Every row comes from one small tree of marks. The marks that hang from a mark follow it in brackets, in the order of their numbers. Every link used is in the known rows. Which tree was each row made from?
Known rows:
k_274{k_602}: [ -5 -12 -21 -14   8  14 -39  11  -4  22  11  14   2 -13 -20  19  25   2
  -6   0  10]
k_842{k_305}: [-18   1  11  22  -3   3   2 -13   9 -12 -16  -4 -26  15  28 -22 -10  13
  22  -2  15]
k_274{k_312{k_305{k_947}} k_602}: [-43  12 -49 -24  30   9 -65  49  18  16  54  -4  18  11 -29  -1  92  33
 -41  22  14]
k_312{k_305{k_602{k_274} k_947}}: [-27  -4 -66   5  14   0 -11   1  35  18   0 -16  29  10  13 -31  55   0
 -19  21   9]
k_312{k_305 k_602}: [-16  11   0  41  12 -14 -40 -16   4   2  40   5 -12  42  52   0  40  15
  44   2  -5]
k_274{k_312}: [-13  16  -7 -27  10  -5 -24  35  -4  13  25  -3   6  -3 -24  13  24  13
 -32   9   3]
k_312{k_305{k_602{k_274} k_842 k_947}}: [-20  -6 -87   9   5  19 -22  25  60   8   4   8  32  -1   3 -42  82   8
 -42  25  22]
k_602{k_274 k_312}: [ 14 -16 -30 -21  25 -37 -13  16 -16  28  -6   7 -26  28 -42   0  -8 -25
 -48 -12   4]
k_842{k_305{k_602 k_947}}: [-23  -5 -37  15 -12  15   5 -19  31  17 -24  -7   1  -6  17 -24  24   6
 -10  38  27]
k_274{k_312{k_602}}: [-21  19  -4  -9   9 -18 -39  18 -14  34  37   1  -4   8  -6  33  31  13
 -17  20   6]
k_947{k_842}: [ 18 -10 -25 -25  15  15   8  25  28  -1 -29  34  18 -13  -2   3  20  -9
  12   4 -12]
k_947{k_842{k_305{k_312}}}: [ 21 -13 -19 -17  15  33   2  21  38  -3 -33  17  13  -2  23  -5  25   7
  10  13  -8]
k_947{k_842{k_305{k_312 k_602{k_274}}}}: [ 22 -23 -49 -30  15  34  -7  17  41  29 -50  20  28 -18  19   5  25 -12
  -1  17  -3]
k_312{k_305{k_947} k_602}: [-36  13 -27  41  10 -19 -21 -13  20   3  35 -10  -3  46  43 -19  63  23
  17  27   8]
k_274{k_312{k_305{k_842} k_602}}: [-18  25 -22  10  12  -1 -64  40  17   6  62  18   0  19  10   2  77  34
 -17  16   9]
k_947{k_842{k_305{k_312{k_602}}}}: [ 18 -10 -19  -8  15  25  -7  10  30  11 -27  23   6   5  34   5  28   7
  21  19  -7]
k_305{k_602 k_842 k_947}: [  6  -9 -80  -2 -21  37  -7  21  55  26  -7  28  38 -41 -23 -18  75   0
 -66  58  31]
k_842{k_305{k_312{k_602{k_274}} k_947}}: [-30  -6 -34  16   7  -5   2 -10  21  23 -13 -35  -5  32  36 -17  25  18
 -27  34  29]
k_947{k_842{k_305{k_312 k_602}}}: [ 33 -18 -35 -21   9  46 -11  14  38  23 -38  26  28 -23  21   6  32  -4
  11  27  -8]
k_312{k_305{k_842} k_602{k_274}}: [-21   3 -42  33  16 -14 -42  12  26  10  23  19 -12  36  38 -15  54  12
   1  -7  17]
k_842{k_305{k_312 k_602{k_274} k_947}}: [-14 -15 -58  -5   0  20  -1  -5  33  38 -30 -33  23  -3  16 -17  28   4
 -43  41  26]

Which tree is each row?
[-30   3 -24  29  22 -31 -33 -11   1  17  21  -5 -14  46  47  -2  27   3
  24 -12   2] | k_312{k_305 k_602{k_274}}
[ 13  -6 -63 -11  -5  42  -3  46  54   1  10  -4  43 -11 -19 -24  78  27
 -90  53  21] | k_305{k_312 k_842 k_947}
[ -9  -9 -53  -3  36 -37 -15  22  11  11  11  -7 -16  53 -27 -33  36  -7
 -49   1   8] | k_602{k_274 k_312{k_305{k_947}}}
[ -7  -6 -50 -36   5   0 -30  14  -2  57 -10  -3  24 -29 -20  26  14 -23
 -43  12   9] | k_305{k_602{k_274{k_312}}}
[ 11 -11 -49  -6  20  12 -64  35  22  12  43  36 -10  16 -42 -12  81  13
 -41  20  13] | k_274{k_602{k_312{k_305{k_842 k_947}}}}
[-36  10 -68 -22  24  23 -71  67  36  10  57  16  19   0 -35 -12 113  40
 -58  27  25] | k_274{k_312{k_305{k_842 k_947}} k_602}
[ 34 -13 -86 -18 -17  61 -22  31  58  38   5   6  67 -42 -21  -5  92   7
 -93  75  20] | k_305{k_312 k_602 k_842 k_947}
[  6 -15 -31  -6   0  25 -21 -10  16  40 -24 -20  15  -8  25   1   6  -2
 -17  17  13] | k_842{k_305{k_312 k_602{k_274}}}
[ -19  -14 -107  -55   18    6    3   40   43   54  -40   10   52  -32
  -35    6   59  -21  -65   44   16] | k_305{k_602{k_274{k_312}} k_947{k_842}}
[-42  26 -28   7  19 -20 -41  23  10  16  54 -12   6  34  12   0  74  32
 -18  30  11] | k_274{k_312{k_305{k_947} k_602}}
[ 13 -15 -49 -20  33   8 -53  32  19  18  25  35  -2  17 -35  -4  76   3
 -20  18  -2] | k_274{k_602{k_312{k_305{k_947{k_842}}}}}
[-17  18 -60 -14   7  21 -43  49  43  11  41   8  34  -9 -16 -18  95  28
 -53  38  14] | k_274{k_312{k_305{k_602 k_842 k_947}}}
[  0 -14 -63 -18  45 -30  -8  33  25   8  -5  10  -7  47 -28 -32  46 -12
 -43   2   1] | k_602{k_274 k_312{k_305{k_947{k_842}}}}
[-26  26  -8   6  20 -15 -57  21  -3  15  58  -3  -1  30  17  12  56  26
   5  11   0] | k_274{k_312{k_305 k_602}}
[  5 -10 -37  -6  25   1 -56  22   4  19  40  19  -8  24 -37  -5  65   9
 -27  16   5] | k_274{k_602{k_312{k_305{k_947}}}}
[-14 -14 -54   2   3 -10  -4 -10  20  35 -28  -3 -14  14 -10 -25  19 -11
 -37  32  30] | k_842{k_305{k_602{k_274 k_312} k_947}}
[ 11 -11 -54 -20  17  16   0  21  35  33  -7  -2  39   3   9  14  70   7
 -35  60  -1] | k_305{k_312{k_602} k_947{k_842}}
